Each row comes from the steps of one walk. Every step used is in the known rows, and no mark comes twice. Write the walk behind each row, first mark first.
Known rows:
P > T: -0.076,1.521,2.978,-0.899,0.512,2.517,2.937,-0.443,-0.163,-2.750,-1.337,1.023,1.446,4.883,1.426,1.091,3.942,-1.761,-4.168,0.033,-3.770,1.476,0.379,-1.600,1.972,2.289,3.422,1.175,-2.147,2.628,-1.971,2.826,1.351
H > U > P: 0.239,2.389,1.211,-0.742,-0.509,1.483,-2.166,-3.521,-0.191,-5.020,0.472,-5.465,2.615,4.136,0.688,1.240,0.500,-2.906,-2.830,2.046,-5.711,2.449,-0.845,-2.710,2.243,0.599,-1.034,0.967,0.507,2.084,-0.346,-1.892,-0.806
S > X > U: 0.360,2.213,2.242,-1.724,2.393,-1.230,-0.401,-1.812,-1.070,2.208,1.380,-2.673,1.763,3.718,1.742,1.260,1.333,2.269,-4.267,-0.065,-1.049,1.673,-0.618,-1.340,2.831,-0.777,2.318,0.013,2.381,1.801,-1.546,0.224,-0.048
W > U > E: -0.043,2.040,0.980,-3.316,-1.083,1.580,-0.779,1.670,1.197,-2.722,-0.240,-0.549,1.488,3.029,-0.190,1.268,1.896,-0.133,0.672,-1.938,2.342,2.716,2.131,0.096,2.390,1.283,0.054,0.856,-0.715,2.476,-1.501,2.504,-0.530
S > E > R > X > U > W: 1.754,5.824,1.452,-2.002,-1.729,-0.701,-1.666,-0.963,-2.563,5.958,-0.627,-2.701,-0.190,-1.124,2.492,-2.095,3.437,2.460,4.548,-2.163,1.403,-0.203,0.567,-0.405,1.685,-1.136,2.810,-1.137,3.733,0.447,-2.230,-2.512,-0.461
V > T > P: 0.452,0.523,2.671,-1.129,0.248,2.750,-1.152,-1.471,0.288,-0.603,1.733,-5.836,3.281,6.124,1.106,-1.380,1.453,-1.397,-2.706,1.441,-0.324,4.682,-0.886,-2.508,2.728,0.833,1.235,2.322,-2.829,1.492,1.812,-0.721,-0.636
R > X > S > E > U > W: 1.188,3.515,2.416,0.474,-0.264,-0.020,-0.086,0.190,-0.485,3.579,-1.779,-4.301,0.683,-1.253,0.602,0.051,0.024,-0.044,1.998,-3.293,1.085,-2.284,2.402,1.583,0.406,0.163,-2.162,-0.684,2.613,1.773,-1.329,-2.051,0.787
R > X > U: 0.674,3.037,2.271,-3.810,2.228,-2.175,1.283,-2.752,-0.625,1.046,-0.074,-3.428,2.325,1.327,1.038,1.130,3.651,2.151,-1.367,-1.604,-2.522,0.054,1.306,-0.168,1.712,-0.452,1.354,-0.008,1.689,1.875,-1.601,-2.988,1.673
X > R: -0.757,1.113,3.098,0.463,-0.381,-1.402,1.090,-0.427,1.099,0.129,2.607,-0.257,2.533,5.099,2.295,1.571,1.171,0.715,-2.763,-0.436,-1.397,1.787,-0.830,-3.779,1.625,0.130,3.832,0.611,-1.524,0.721,-1.484,-0.723,0.215
T > P: 0.302,2.133,3.527,0.273,1.324,1.099,0.817,-0.638,-0.734,-0.571,2.524,-5.236,3.336,5.336,1.264,0.784,0.206,1.211,-3.498,-0.647,-3.180,4.101,-2.084,-2.116,3.377,0.382,2.505,1.921,-1.159,1.745,1.393,-2.208,-0.121
H > T > V: 0.199,0.918,3.378,-1.077,-0.566,0.743,-1.055,0.740,-2.280,-5.089,0.790,-3.014,1.797,7.973,-2.258,2.414,3.750,-2.819,-5.278,0.946,1.901,3.118,0.710,-4.094,0.609,1.296,2.916,1.677,0.415,1.309,1.765,3.594,0.163
U > E > S > X > R: -1.276,0.507,1.459,-1.277,-0.912,-0.549,-5.928,2.107,1.581,2.534,-1.306,0.535,0.347,0.021,2.896,-1.047,-1.966,1.653,-0.221,2.117,4.752,0.933,-0.532,-2.571,1.875,-0.827,-0.123,-0.439,1.310,1.669,-2.852,4.199,-0.841
X > S > E: 0.052,0.609,2.959,0.733,-0.831,0.291,2.225,2.877,1.772,-1.248,-3.333,1.065,1.677,0.002,0.937,2.327,1.252,0.476,-0.830,-4.144,-0.767,1.419,2.377,-0.738,1.633,2.260,-1.715,0.143,-2.143,3.368,-2.009,-1.974,-0.180
U > X > S > E > R: -0.325,1.747,2.304,0.450,-1.728,-1.147,-0.989,2.000,-3.436,0.595,-2.673,0.478,0.363,-3.921,0.561,0.331,1.065,0.943,0.898,-1.352,0.333,0.101,1.083,-0.472,1.943,1.738,2.087,-2.106,-1.864,2.584,-1.039,-1.518,0.392
W > U: -0.202,1.146,2.066,-1.221,1.043,0.259,1.494,0.099,0.373,-2.946,0.295,-0.830,2.290,6.032,0.396,1.176,2.440,1.025,-2.643,-1.520,-2.635,2.536,1.167,-0.635,2.726,1.500,2.239,0.643,-0.923,2.176,0.174,0.021,-0.653
S > X > U > P > T > V: 1.518,3.092,1.766,-2.850,3.741,3.454,-2.281,-5.207,-1.166,-3.801,-0.968,-4.260,1.557,2.770,0.818,0.035,1.988,-1.534,-1.373,3.820,-0.473,1.283,-1.260,-4.550,-0.413,0.387,3.991,0.768,2.403,1.623,-0.964,0.622,0.497
U > E > S > X: -1.229,1.302,1.807,-2.094,-0.942,0.277,-5.744,2.542,-0.348,1.333,-2.977,-0.973,0.271,0.422,1.236,-0.964,-1.374,0.659,-2.826,1.192,2.803,1.847,0.337,0.383,2.963,0.425,-2.302,0.176,2.769,3.343,-2.521,4.833,-0.474
R > X > S > E: 0.516,1.203,3.220,-0.513,-0.546,-1.247,1.946,2.128,0.495,1.026,-4.976,-0.281,1.512,-2.344,0.780,1.840,1.290,1.158,-0.339,-2.421,-0.852,-0.827,3.421,0.502,1.085,1.734,-2.756,-0.372,-0.615,3.622,-2.087,-4.983,1.358
P > T > V: 0.323,1.783,3.503,-0.652,1.615,3.296,1.936,-1.146,-0.733,-3.601,-1.792,-1.608,1.577,6.663,-0.666,2.062,4.236,-2.404,-4.021,-0.062,-2.159,1.975,0.443,-2.581,-0.139,2.217,4.277,1.782,-1.244,2.196,-0.396,2.431,0.638
S > E > R: -0.459,1.559,2.519,3.117,-3.223,-0.523,0.440,1.651,-2.093,2.423,-3.808,1.180,0.272,3.071,1.168,-0.303,2.991,0.238,-2.568,-1.964,0.020,3.582,0.412,-1.449,2.414,1.275,2.933,0.097,0.754,1.456,-0.984,0.936,-1.708
D > U: -1.229,2.887,1.818,-0.545,-0.018,1.695,1.956,-1.898,-0.356,-0.944,-0.484,-1.897,2.138,5.238,-0.313,1.849,1.609,1.649,-3.023,-0.501,-3.486,1.779,0.565,-0.985,1.624,-0.198,3.336,0.195,-0.451,2.690,-0.987,0.544,-0.789
U > E > S: -1.273,1.299,1.645,-2.925,-1.509,0.820,-3.827,2.652,1.209,-1.284,-2.882,-0.843,0.840,0.884,0.604,-0.091,0.887,0.311,-1.104,-2.131,1.773,2.005,1.114,0.657,2.695,1.410,-2.126,0.622,0.397,3.149,-2.437,5.292,-0.299
W > U > E > R: 0.010,1.793,0.289,-1.201,-2.694,1.090,-2.271,1.440,-1.060,-0.397,-0.735,1.192,0.358,2.927,0.264,-0.101,2.333,-0.263,1.121,-0.889,3.896,3.419,0.902,-0.429,2.456,1.179,3.729,-0.078,-0.162,1.018,-0.415,4.374,-1.260
T > V: -0.531,2.357,3.662,-0.553,0.930,0.032,-0.075,-0.801,-1.276,-1.732,0.087,-4.656,2.546,7.321,-1.547,2.711,2.410,-0.852,-5.265,-1.839,-2.128,3.042,-0.153,-1.627,0.726,1.250,2.337,1.866,0.938,2.231,0.436,-0.803,-0.551
W > U > P > T > V: 0.986,1.893,1.501,-1.986,2.319,4.814,-0.122,-2.836,0.554,-8.365,-2.561,-2.443,2.057,4.741,-0.471,-0.172,2.837,-2.860,0.205,1.718,-1.878,2.235,0.456,-3.771,-0.390,2.662,3.714,1.557,-0.847,2.102,0.508,0.581,-0.234
X > U: 0.278,2.540,1.999,-2.896,1.646,-0.338,1.410,-1.848,0.537,-1.181,1.557,-2.011,2.341,4.234,1.222,1.877,3.616,1.585,-2.529,-2.880,-2.441,2.078,0.048,-1.102,2.603,0.224,2.946,0.421,-0.022,1.770,-1.553,0.361,-0.016
S > X > U > P: 0.561,2.904,1.554,-2.361,1.936,-0.778,-2.982,-4.177,-1.458,-1.211,1.179,-4.295,2.365,1.447,2.069,-0.033,-0.268,0.986,-3.135,2.838,-1.380,2.088,-2.010,-2.691,2.296,-0.453,1.002,0.352,3.273,1.771,-1.636,-1.705,0.164

Write each row's walk:
-0.701,1.214,2.254,2.349,0.193,-2.032,-0.315,-0.815,-1.078,2.043,-0.301,-3.125,0.855,-0.260,0.194,-0.912,0.642,-0.106,0.446,-1.960,-0.560,-0.195,1.510,-2.846,1.112,-1.395,1.405,-1.250,0.320,-0.228,-1.092,0.932,-0.176
S > E > U > X > R
-0.613,1.144,3.260,1.389,0.186,-2.221,-0.622,-0.458,-0.584,2.919,2.319,-0.717,1.872,4.579,2.911,0.799,-1.020,1.205,-4.363,2.687,-0.297,1.473,-1.808,-3.771,1.942,-0.906,3.487,0.108,0.840,0.710,-1.629,-0.920,0.077
S > X > R
1.368,6.312,1.428,-3.435,-0.253,-1.062,-2.108,-2.849,-3.791,4.915,3.088,-4.083,0.810,1.260,2.472,-1.004,3.280,2.125,1.793,-0.206,0.367,-0.433,-1.278,-0.204,1.798,-1.029,5.442,-0.935,3.261,0.227,-1.373,-1.780,0.884
E > R > X > U > W
-0.091,0.581,2.212,3.023,-2.666,-0.149,0.856,2.433,-0.452,0.878,-3.675,2.545,0.530,0.132,1.466,1.054,1.897,0.687,-0.486,-2.880,0.778,1.968,1.045,-0.994,1.958,2.206,2.128,-0.706,-1.388,2.206,-0.790,0.045,-0.922
X > S > E > R
-0.655,1.136,1.555,-2.021,3.361,-0.783,-2.985,-0.789,0.035,1.293,-1.885,-1.807,1.033,2.024,2.580,-1.114,0.786,3.321,-2.965,-0.161,-0.840,0.830,-0.172,-0.644,3.176,-0.513,0.836,-0.846,2.479,2.257,-1.109,2.952,-0.728
E > S > X > U
-0.031,2.668,0.571,-6.480,0.945,-0.158,-4.277,-0.087,1.539,0.410,-3.549,-2.503,0.755,-2.988,1.051,-0.717,2.352,2.599,2.655,-2.029,2.446,-0.556,2.851,1.237,1.878,-0.279,-2.440,-0.854,2.352,2.672,-2.857,2.678,0.886
R > X > U > E > S
0.671,3.008,2.198,1.684,-0.491,1.856,-0.043,1.216,0.529,1.774,0.226,-2.898,0.796,0.946,0.658,0.817,0.197,-0.565,1.187,-4.669,1.591,0.024,1.195,0.172,0.986,0.770,-0.780,-0.202,1.171,1.575,-1.265,1.573,-0.662
X > S > E > U > W
0.238,4.133,1.499,-3.491,2.334,0.679,-5.306,-0.530,-0.601,2.744,1.738,-4.069,0.788,1.862,3.438,-1.875,-0.270,3.720,-0.005,-0.347,-0.074,-0.215,-1.410,-0.437,3.190,-1.040,1.724,-0.863,3.973,1.976,-1.753,2.502,-0.757
E > S > X > U > W
-0.527,1.097,0.283,-1.187,-0.930,1.779,-6.233,0.853,0.932,0.357,-2.525,-2.756,-0.051,1.364,1.196,-0.340,-1.161,-1.200,-1.770,2.374,0.640,0.911,1.184,-0.102,2.666,-0.788,-3.750,-0.513,2.276,2.985,-1.333,5.253,-1.684
H > U > E > S > X
-0.451,1.827,1.913,-2.578,1.753,-1.242,-0.474,-0.464,-0.479,-2.780,2.721,-1.873,2.155,1.287,1.339,0.177,0.648,2.249,1.637,0.603,-1.650,-0.240,0.601,-3.289,1.937,-0.100,4.272,-1.182,-2.858,0.752,-0.236,-2.275,0.649
W > U > X > R
-0.722,-0.234,0.328,-1.592,0.272,0.584,-5.327,2.335,2.605,0.151,-1.426,1.472,0.330,0.327,2.906,-1.898,-1.895,2.566,2.689,1.806,5.135,0.816,0.861,-2.552,1.994,-0.714,0.179,-1.019,0.617,1.412,-1.448,4.785,-1.621
W > U > E > S > X > R
0.239,2.599,0.805,-1.967,-2.137,2.298,-2.033,0.009,0.933,-1.668,0.807,-3.248,1.118,3.485,-0.318,2.425,1.479,-2.694,-1.145,-0.284,-0.281,2.023,1.588,-0.349,2.014,-0.010,-2.298,0.772,-0.227,2.250,-1.679,3.066,-0.855
H > U > E
-0.978,1.576,2.349,0.865,1.820,-2.386,-0.798,-2.855,-2.339,1.208,3.279,-4.389,1.798,1.805,0.247,-0.033,0.304,-0.320,-1.737,0.166,-1.456,-0.467,-0.319,-2.638,1.131,-1.335,3.857,-1.144,0.077,-0.305,-0.149,1.456,1.178
E > U > X > R
-1.863,2.260,0.217,-2.187,-0.661,2.790,-5.048,0.789,-0.072,1.462,-4.274,-1.123,0.081,0.592,0.418,-0.806,-1.946,2.861,-0.512,2.441,2.458,0.925,1.148,0.205,1.671,-1.313,-1.051,-0.911,2.366,3.635,-2.136,6.011,-1.551
D > U > E > S > X
-1.465,-0.256,2.514,0.928,1.139,-1.610,-3.162,0.507,0.756,2.193,-0.831,0.042,1.258,2.749,3.644,-1.486,-1.677,2.647,-3.196,2.536,-0.033,0.663,-1.329,-3.142,2.403,-0.522,2.003,-0.643,0.861,1.359,-1.208,1.901,-0.682
E > S > X > R
-1.726,1.591,0.110,-1.130,-0.776,1.939,-5.244,0.375,2.011,2.189,-2.137,0.436,0.139,-0.031,2.152,-1.207,-2.770,3.489,2.352,2.812,4.395,0.134,0.333,-2.663,0.716,-2.466,1.355,-1.471,1.029,1.892,-2.512,5.344,-1.688
D > U > E > S > X > R
0.197,1.138,1.148,-0.111,-0.377,-0.141,-0.478,2.301,-2.160,-1.821,-3.195,1.439,0.261,-3.486,0.554,-0.735,1.329,2.139,3.534,-1.668,0.665,-0.120,2.479,-0.658,2.273,1.817,2.023,-2.698,-2.868,2.414,0.397,-1.484,-0.236
W > U > X > S > E > R
0.540,0.339,2.394,2.587,0.450,-1.668,1.952,0.114,0.254,2.411,-5.087,-2.165,1.012,-1.122,-0.461,0.839,1.306,-0.465,-0.797,-3.469,0.284,-1.119,3.661,1.182,0.340,0.429,-2.711,-0.771,1.364,2.338,-0.680,-1.123,0.843
R > X > S > E > U
0.040,3.230,1.764,-1.803,-3.298,-1.597,-2.851,0.165,-3.425,3.777,-1.626,-1.036,0.358,0.040,0.023,0.191,2.194,-0.469,-0.877,1.155,2.778,1.401,0.449,0.602,1.496,0.348,1.954,0.005,2.328,1.565,-1.855,0.774,1.082
U > E > R > X
0.336,2.274,1.537,-2.087,-2.830,-1.173,-2.506,1.035,-1.917,2.225,-1.944,0.791,0.548,-2.882,0.566,1.531,1.261,0.008,0.693,0.364,5.142,-0.116,1.086,1.067,0.845,1.441,1.049,-0.892,-0.073,2.400,-1.837,-0.198,1.890
U > E > R > X > S
0.465,3.339,0.499,-1.888,-1.302,-0.852,-4.105,-0.731,-2.628,4.439,1.292,-0.637,-0.157,1.025,1.554,0.038,1.293,0.939,-0.847,0.984,5.193,2.489,-0.769,-1.103,2.376,-1.224,3.950,-0.757,3.237,0.710,-2.019,4.474,-0.784
S > X > U > E > R
0.771,0.942,1.810,1.594,0.015,-1.283,-0.635,-1.824,-0.365,-0.443,-5.489,-3.642,1.583,-3.677,-0.282,-0.320,-0.243,-1.411,0.482,-0.915,0.126,-0.702,2.264,0.071,0.116,1.103,-4.120,-0.344,2.504,2.414,-0.853,-3.530,0.930
R > X > S > E > U > P
1.963,2.923,0.517,-1.056,-0.897,1.441,-0.556,-3.660,-1.270,-0.416,-6.087,0.299,-0.251,-3.790,2.658,-3.147,4.642,-0.577,4.247,1.845,0.092,0.158,1.209,-2.971,0.523,0.708,2.931,-0.819,1.524,1.065,-2.658,-1.096,0.921
S > E > R > X > U > P > T
-0.414,2.989,0.922,-1.456,0.149,5.330,0.881,-4.198,0.007,-5.315,-2.931,-1.033,1.766,2.932,0.696,0.064,1.735,-1.167,-0.352,3.585,-4.501,1.208,-0.218,-3.408,0.546,1.090,3.746,0.465,-1.234,2.910,-2.087,1.443,0.629
D > U > P > T
-0.592,0.328,0.049,-0.330,-0.743,1.450,-6.331,0.541,2.593,1.066,-0.311,-1.143,0.007,0.945,2.986,-0.519,-2.271,0.010,1.052,2.930,2.750,0.184,0.383,-3.009,1.511,-2.065,-1.766,-1.219,0.931,1.151,-1.736,4.701,-1.927
H > U > E > S > X > R
-0.475,1.985,0.300,-5.234,0.453,1.522,-4.025,0.515,2.625,-1.613,-1.752,-1.162,0.886,-0.458,1.324,-0.070,2.309,2.202,1.905,-3.731,2.807,1.658,1.561,0.098,2.710,0.239,-1.354,-0.224,0.657,2.436,-2.739,6.357,-0.510
X > U > E > S
-0.922,2.137,2.622,-0.132,1.844,-1.696,-0.515,-2.451,-4.350,0.300,1.350,-6.157,1.659,2.582,-1.546,0.326,1.084,-0.870,-4.649,-0.913,-3.223,0.327,0.292,0.277,2.332,0.023,1.572,-0.653,1.505,1.388,0.201,2.043,1.227
E > U > X
1.698,0.998,1.802,1.551,1.904,2.717,-0.020,-3.208,0.188,-3.667,-7.967,-3.675,0.718,-2.307,-1.283,-0.137,1.715,-3.758,1.915,0.065,1.107,-1.557,2.982,-2.045,-2.908,1.837,-1.460,0.076,1.513,2.043,-0.118,-1.207,1.188
R > X > S > E > U > P > T > V
0.936,5.746,1.926,-4.513,0.926,1.474,-0.721,-1.458,-0.316,1.026,5.030,-4.314,2.044,3.834,2.227,1.077,2.547,2.059,0.574,-3.090,-1.393,1.049,-1.064,-0.989,2.458,-0.315,3.391,0.393,1.332,1.202,-2.167,0.130,0.097
X > U > W
0.135,1.378,2.592,0.391,-0.554,-2.422,-0.007,-0.247,-2.815,1.902,-2.018,0.417,1.302,-0.204,1.413,1.342,1.695,1.022,-2.154,0.135,-0.078,-0.462,0.217,0.246,1.253,1.816,3.234,-1.107,-0.637,2.242,-0.141,-2.618,1.833
E > R > X > S
0.655,3.143,1.448,-1.519,0.776,-2.744,-0.454,-3.021,-3.067,3.132,-0.526,-1.787,1.210,1.524,1.631,-0.234,4.361,2.072,-1.167,-0.241,-0.803,0.524,-0.028,-0.399,1.825,-0.554,5.045,-0.944,2.199,0.814,-0.632,-1.111,0.914
E > R > X > U
0.633,1.597,1.043,-2.928,4.354,3.669,-4.964,-3.995,0.321,-4.695,-4.186,-3.466,0.850,1.013,1.866,-2.314,1.371,-0.072,-0.280,3.437,-0.572,0.417,-0.631,-3.914,0.056,0.715,2.231,0.023,2.727,2.315,-0.612,3.659,-0.295
E > S > X > U > P > T > V
-0.257,3.473,-0.073,-2.162,-2.553,1.371,-1.982,-0.546,-1.450,2.272,-2.891,0.859,0.343,-3.014,-0.209,1.509,0.657,1.749,3.459,1.228,4.247,-0.991,2.039,0.733,-0.374,-0.095,2.858,-1.944,-0.116,2.728,-1.553,0.456,0.865
D > U > E > R > X > S
-0.013,1.485,1.926,-3.718,2.541,0.248,0.030,0.809,-0.905,-4.923,0.862,-1.535,2.328,-0.989,-0.115,1.848,0.385,1.829,0.403,-1.256,-2.209,-0.988,1.756,0.132,2.369,2.249,1.216,-1.517,-3.775,3.416,0.197,-2.438,1.541
W > U > X > S
-0.641,0.465,0.593,-2.829,0.318,1.241,-5.436,2.723,0.823,-0.618,-3.615,-0.285,0.192,1.199,1.099,-1.641,-1.140,1.759,-0.184,0.749,3.201,1.464,1.591,0.501,3.116,0.530,-1.721,-0.425,1.845,3.025,-0.849,5.441,-1.300
W > U > E > S > X
-0.237,0.567,2.432,3.609,-0.431,-0.286,1.847,0.108,-0.348,1.906,-3.248,-2.686,0.950,4.026,-0.651,0.096,2.113,-1.459,-3.557,-4.226,-0.994,2.467,2.081,-0.268,1.919,0.303,-0.838,0.632,2.112,1.239,-0.718,3.128,-1.417
S > E > U
0.044,-0.361,2.200,3.743,0.356,0.177,2.255,1.011,1.165,0.071,-3.506,-0.785,1.137,1.077,-0.417,1.529,1.104,-0.559,-1.669,-5.041,0.205,0.877,2.587,-0.119,1.031,1.165,-1.682,-0.363,-0.151,1.966,-0.435,1.957,-0.670
X > S > E > U
